Each row comes from the steps of one path. Every step used is in the known rows, and no mark comes twice. Write the path behind each row, first mark first.
In the rows, zero is written as 128.
Known rows:
X, S, Y: [139, 134, 118, 172, 114, 105, 159, 112, 140, 133, 120, 166, 85, 104, 143, 120, 152, 177, 82, 70, 105, 113, 169, 130, 164, 148, 139, 198, 152, 95, 114, 145, 126, 138]
T, F: [166, 112, 92, 150, 114, 146, 117, 139, 130, 138, 105, 143, 114, 66, 120, 143, 120, 158, 111, 133, 105, 150, 141, 177, 153, 123, 120, 148, 164, 120, 107, 162, 148, 123]
K, F: [171, 108, 139, 133, 162, 157, 122, 145, 105, 83, 77, 119, 115, 91, 109, 102, 161, 118, 82, 120, 192, 150, 122, 158, 150, 143, 152, 151, 136, 123, 149, 159, 158, 137]
X, S, H: [132, 132, 103, 175, 98, 122, 160, 120, 111, 107, 128, 148, 71, 105, 137, 138, 173, 177, 89, 105, 109, 103, 129, 165, 175, 191, 149, 158, 95, 95, 133, 130, 123, 137]
M, F, U, V, Y, L: [136, 82, 153, 143, 166, 100, 87, 85, 81, 85, 131, 117, 127, 143, 138, 148, 110, 132, 65, 147, 85, 123, 87, 183, 161, 105, 94, 110, 204, 95, 126, 125, 175, 116]
T, D, M, F, K: [100, 81, 103, 126, 98, 116, 119, 104, 106, 78, 72, 104, 87, 146, 102, 119, 144, 157, 93, 186, 130, 148, 83, 171, 135, 143, 118, 192, 164, 116, 83, 135, 59, 91]
T, F, K: [149, 104, 89, 129, 126, 174, 122, 111, 105, 117, 105, 122, 109, 52, 115, 155, 108, 167, 114, 158, 93, 143, 133, 189, 160, 134, 121, 161, 174, 123, 105, 150, 140, 138]
X, S: [116, 125, 107, 163, 139, 112, 168, 90, 119, 107, 105, 154, 83, 106, 117, 129, 158, 173, 85, 91, 120, 97, 150, 126, 163, 148, 137, 184, 109, 109, 127, 143, 119, 139]
Y, V, U, F, T: [135, 127, 114, 179, 114, 125, 111, 130, 161, 113, 154, 117, 129, 79, 101, 123, 148, 156, 99, 171, 70, 132, 152, 156, 161, 163, 90, 198, 177, 77, 147, 148, 161, 111]
F, K: [115, 112, 117, 98, 139, 178, 131, 88, 98, 77, 131, 103, 97, 90, 108, 143, 129, 165, 111, 151, 126, 125, 114, 173, 146, 141, 122, 170, 149, 134, 137, 125, 122, 155]
S, T: [159, 152, 130, 127, 120, 149, 124, 152, 135, 111, 126, 116, 97, 133, 142, 100, 127, 140, 87, 101, 127, 92, 128, 146, 199, 146, 111, 166, 171, 123, 119, 145, 116, 127]
V, U, F, T: [153, 112, 112, 189, 104, 141, 135, 136, 148, 63, 140, 159, 133, 71, 93, 145, 173, 130, 62, 161, 91, 109, 137, 179, 185, 144, 105, 163, 158, 100, 137, 177, 116, 129]
T, D, M, F, H: [94, 96, 99, 141, 90, 108, 128, 123, 107, 88, 63, 122, 84, 149, 104, 105, 160, 162, 96, 161, 128, 156, 86, 169, 112, 131, 120, 173, 155, 111, 80, 139, 61, 90]
B, H, S, Y: [126, 151, 163, 128, 115, 129, 130, 180, 135, 155, 195, 187, 83, 105, 192, 125, 169, 202, 75, 116, 114, 127, 168, 200, 136, 132, 159, 154, 125, 112, 141, 156, 164, 129]
X, S, M, F, U, V, Y: [133, 96, 100, 196, 143, 108, 147, 95, 77, 52, 129, 183, 97, 116, 129, 143, 129, 176, 73, 127, 110, 87, 93, 166, 199, 168, 114, 161, 149, 83, 118, 140, 135, 129]
V, U, F, T, D, M: [130, 104, 109, 190, 86, 134, 136, 142, 145, 55, 120, 153, 128, 87, 90, 136, 182, 134, 63, 186, 89, 114, 127, 175, 179, 149, 102, 179, 168, 96, 117, 176, 86, 116]
H, S, T, F: [163, 169, 119, 145, 128, 145, 99, 151, 113, 144, 123, 142, 59, 108, 179, 137, 111, 177, 81, 120, 85, 83, 134, 142, 200, 126, 110, 181, 124, 113, 143, 162, 145, 134]
M, D: [147, 97, 105, 99, 122, 118, 148, 108, 148, 94, 124, 120, 126, 153, 140, 107, 161, 95, 69, 99, 133, 144, 81, 154, 141, 122, 139, 136, 132, 116, 140, 131, 122, 137]
Z, L: [144, 132, 118, 87, 160, 135, 119, 92, 137, 126, 136, 132, 99, 133, 126, 96, 131, 138, 106, 129, 161, 95, 158, 143, 144, 140, 109, 122, 117, 140, 150, 156, 130, 119]
U, F, T, D: [152, 121, 92, 150, 108, 127, 142, 171, 126, 56, 81, 158, 164, 85, 106, 142, 145, 144, 87, 134, 106, 136, 109, 141, 152, 131, 88, 164, 203, 119, 117, 152, 99, 99]
B, H, S, T, D: [119, 155, 154, 123, 119, 131, 133, 176, 116, 143, 172, 167, 81, 120, 183, 120, 165, 197, 64, 144, 111, 98, 152, 195, 163, 148, 147, 165, 110, 119, 130, 160, 133, 112]
V, Y: [163, 111, 183, 131, 117, 155, 124, 145, 126, 83, 169, 163, 102, 121, 111, 144, 157, 134, 77, 155, 141, 148, 130, 153, 107, 84, 99, 149, 134, 119, 158, 130, 122, 150]
B, J: [178, 92, 165, 130, 85, 140, 139, 109, 122, 116, 136, 123, 142, 104, 141, 169, 116, 144, 107, 95, 198, 135, 134, 161, 126, 156, 146, 159, 155, 131, 151, 131, 156, 96]
K, F, T, D: [178, 110, 135, 130, 159, 147, 137, 131, 99, 50, 44, 107, 139, 78, 105, 88, 169, 114, 60, 146, 156, 122, 118, 158, 163, 155, 152, 171, 157, 130, 102, 186, 126, 110]
F, H: [100, 157, 104, 144, 113, 152, 157, 143, 102, 105, 102, 155, 87, 97, 110, 102, 177, 180, 121, 79, 118, 148, 124, 165, 78, 105, 129, 116, 122, 122, 130, 137, 125, 148]
T, F, H, S, X: [125, 152, 90, 162, 100, 156, 128, 154, 95, 154, 102, 173, 73, 59, 141, 150, 131, 184, 109, 108, 66, 159, 140, 188, 133, 122, 122, 129, 132, 110, 118, 162, 156, 134]
T, F, H, S, Y, V: [142, 161, 88, 171, 104, 144, 118, 159, 116, 171, 103, 161, 82, 57, 150, 128, 130, 202, 123, 109, 55, 157, 155, 170, 116, 113, 118, 154, 161, 96, 112, 159, 168, 131]
S, H: [160, 132, 113, 144, 66, 150, 115, 169, 122, 108, 162, 123, 87, 109, 144, 140, 168, 155, 109, 134, 129, 140, 96, 210, 151, 187, 136, 116, 115, 107, 147, 121, 140, 132]
U, V, Y, L: [122, 151, 177, 124, 144, 123, 109, 150, 114, 112, 162, 133, 162, 143, 153, 149, 167, 154, 83, 193, 115, 141, 110, 136, 156, 80, 67, 151, 186, 112, 158, 136, 143, 116]
V, Y, L: [136, 132, 193, 112, 126, 144, 118, 138, 119, 108, 167, 141, 126, 129, 126, 143, 174, 139, 75, 157, 106, 151, 133, 137, 124, 90, 92, 135, 152, 115, 170, 120, 133, 149]
D, M, F: [105, 79, 123, 133, 125, 125, 113, 118, 132, 59, 89, 125, 73, 163, 124, 100, 142, 141, 98, 120, 160, 154, 89, 163, 137, 120, 143, 138, 182, 108, 105, 123, 108, 117]
Z, E: [146, 158, 149, 136, 112, 107, 142, 154, 89, 135, 104, 128, 91, 159, 85, 130, 107, 125, 102, 122, 146, 139, 135, 154, 154, 162, 131, 128, 110, 148, 152, 132, 142, 115]
M, F: [174, 79, 110, 137, 159, 115, 110, 85, 125, 92, 114, 129, 89, 128, 120, 129, 107, 135, 80, 96, 142, 145, 99, 188, 152, 118, 140, 127, 151, 112, 124, 135, 146, 112]

Which path is each row?
[140, 136, 170, 136, 138, 129, 113, 155, 119, 94, 164, 148, 145, 139, 143, 150, 156, 151, 84, 191, 140, 139, 109, 147, 145, 74, 71, 160, 174, 115, 150, 142, 136, 117]  U, V, Y
[147, 107, 109, 192, 96, 139, 124, 143, 147, 93, 153, 163, 120, 83, 90, 155, 170, 136, 75, 162, 108, 130, 136, 181, 174, 141, 98, 165, 140, 94, 158, 161, 121, 135]  V, U, F
[135, 102, 106, 178, 103, 159, 127, 125, 131, 77, 154, 148, 116, 72, 87, 163, 162, 144, 79, 180, 100, 125, 129, 189, 178, 149, 100, 174, 147, 97, 158, 153, 115, 145]  V, U, F, K
[181, 82, 106, 133, 156, 104, 126, 72, 119, 59, 81, 117, 111, 114, 116, 114, 115, 130, 57, 122, 105, 118, 96, 188, 165, 129, 141, 147, 174, 120, 77, 162, 114, 86]  M, F, T, D
[185, 87, 115, 132, 171, 117, 127, 74, 125, 52, 95, 122, 108, 113, 124, 111, 112, 126, 62, 94, 114, 116, 103, 186, 167, 120, 151, 125, 177, 120, 92, 156, 139, 104]  M, F, T
[124, 137, 114, 138, 95, 130, 128, 150, 116, 96, 75, 111, 80, 158, 134, 82, 141, 152, 85, 132, 114, 109, 100, 155, 176, 147, 112, 177, 184, 112, 77, 144, 63, 99]  S, T, D, M, F, H
[147, 100, 177, 149, 163, 147, 100, 148, 65, 64, 94, 119, 144, 103, 121, 122, 156, 113, 68, 168, 153, 126, 110, 161, 150, 128, 108, 141, 179, 108, 146, 155, 182, 143]  K, F, U, V, Y
[104, 112, 175, 150, 125, 125, 96, 132, 75, 81, 154, 130, 145, 128, 129, 155, 137, 143, 83, 183, 88, 100, 109, 160, 136, 103, 58, 136, 196, 104, 135, 132, 168, 141]  F, U, V, Y
[141, 176, 154, 145, 134, 136, 84, 154, 89, 144, 139, 134, 87, 121, 195, 150, 119, 174, 69, 158, 49, 74, 127, 135, 207, 112, 76, 170, 159, 101, 150, 154, 160, 135]  H, S, T, F, U, V, Y, L
[137, 124, 118, 132, 99, 125, 116, 146, 126, 98, 84, 103, 85, 163, 135, 91, 130, 141, 78, 144, 123, 104, 100, 151, 196, 154, 109, 189, 189, 113, 80, 146, 66, 93]  S, T, D, M, F
[140, 98, 105, 162, 109, 140, 104, 127, 96, 126, 106, 133, 124, 65, 116, 152, 109, 151, 107, 142, 68, 122, 138, 183, 149, 133, 100, 133, 187, 110, 98, 155, 171, 135]  T, F, U
[100, 150, 110, 190, 90, 123, 106, 156, 141, 131, 136, 122, 90, 106, 119, 113, 157, 180, 103, 183, 59, 131, 141, 147, 153, 164, 81, 216, 166, 64, 144, 141, 130, 108]  Y, V, U, F, H, S, T, D, M
[145, 149, 94, 155, 120, 143, 105, 145, 97, 95, 153, 175, 65, 105, 159, 144, 129, 194, 101, 128, 128, 96, 87, 162, 176, 152, 109, 167, 93, 110, 173, 149, 149, 141]  H, S, M
[129, 150, 131, 148, 142, 160, 131, 171, 71, 84, 41, 132, 74, 108, 134, 79, 184, 154, 83, 120, 155, 137, 111, 150, 131, 137, 148, 158, 125, 111, 134, 164, 124, 136]  K, F, H, S, T, D, M
[150, 157, 134, 147, 160, 168, 132, 164, 76, 92, 61, 137, 78, 92, 137, 87, 173, 150, 82, 95, 156, 132, 121, 153, 138, 130, 152, 142, 115, 114, 153, 164, 153, 150]  K, F, H, S, T
[146, 94, 153, 146, 157, 152, 105, 134, 71, 71, 78, 111, 125, 89, 107, 111, 151, 112, 78, 130, 155, 123, 118, 164, 146, 152, 133, 137, 160, 113, 141, 154, 180, 149]  K, F, U
[132, 116, 94, 152, 100, 129, 142, 178, 128, 43, 70, 158, 156, 99, 108, 133, 153, 146, 91, 140, 112, 139, 103, 134, 147, 131, 91, 166, 216, 116, 110, 149, 87, 99]  U, F, T, D, M
[164, 129, 84, 157, 132, 124, 104, 118, 89, 72, 126, 165, 69, 107, 159, 139, 114, 186, 78, 138, 107, 89, 72, 179, 191, 155, 118, 168, 112, 107, 139, 162, 134, 114]  H, S, M, F, T, D
[149, 122, 96, 164, 134, 129, 90, 120, 78, 81, 145, 168, 61, 112, 161, 150, 105, 184, 87, 124, 109, 90, 73, 181, 183, 152, 110, 146, 113, 99, 160, 144, 168, 137]  H, S, M, F, U
[146, 120, 101, 151, 158, 122, 122, 95, 94, 100, 100, 153, 53, 121, 139, 122, 125, 170, 85, 75, 111, 141, 98, 186, 119, 97, 144, 113, 119, 105, 135, 137, 147, 127]  M, F, H, S
[121, 147, 135, 173, 138, 117, 147, 116, 95, 123, 106, 139, 110, 113, 153, 133, 140, 168, 64, 129, 52, 69, 151, 122, 223, 149, 99, 181, 182, 91, 103, 149, 129, 131]  X, S, T, F, U, V, Y, L
[94, 108, 102, 144, 93, 106, 120, 122, 101, 94, 65, 127, 69, 151, 119, 112, 157, 172, 92, 163, 119, 146, 87, 162, 116, 126, 118, 181, 139, 109, 93, 143, 66, 93]  T, D, M, F, H, S
[144, 147, 131, 147, 162, 164, 133, 156, 74, 91, 63, 144, 81, 84, 129, 95, 179, 154, 87, 98, 160, 146, 121, 157, 116, 124, 155, 137, 103, 115, 160, 161, 160, 154]  K, F, H, S
[151, 152, 138, 170, 145, 157, 120, 158, 96, 114, 88, 139, 80, 75, 134, 88, 182, 159, 83, 115, 128, 149, 143, 165, 125, 139, 149, 164, 124, 91, 156, 167, 173, 149]  K, F, H, S, Y, V, U
[146, 100, 66, 185, 137, 102, 167, 81, 95, 50, 94, 170, 92, 99, 118, 122, 135, 179, 73, 108, 110, 83, 96, 166, 206, 192, 140, 181, 136, 96, 92, 157, 102, 109]  X, S, M, F, T, D
[134, 120, 108, 149, 146, 125, 120, 100, 89, 107, 112, 160, 47, 120, 142, 134, 119, 162, 77, 72, 101, 156, 97, 200, 131, 114, 143, 108, 120, 102, 135, 136, 154, 123]  M, F, H, S, X
[85, 91, 139, 136, 98, 95, 103, 119, 93, 88, 88, 107, 118, 167, 121, 126, 157, 149, 79, 211, 100, 143, 81, 157, 139, 123, 85, 175, 193, 101, 90, 133, 79, 86]  T, D, M, F, U, V, Y, L
[107, 166, 80, 152, 111, 148, 150, 150, 83, 90, 117, 182, 66, 108, 151, 109, 170, 192, 107, 84, 103, 126, 82, 169, 107, 124, 127, 121, 91, 105, 155, 140, 133, 154]  F, H, S, M, D
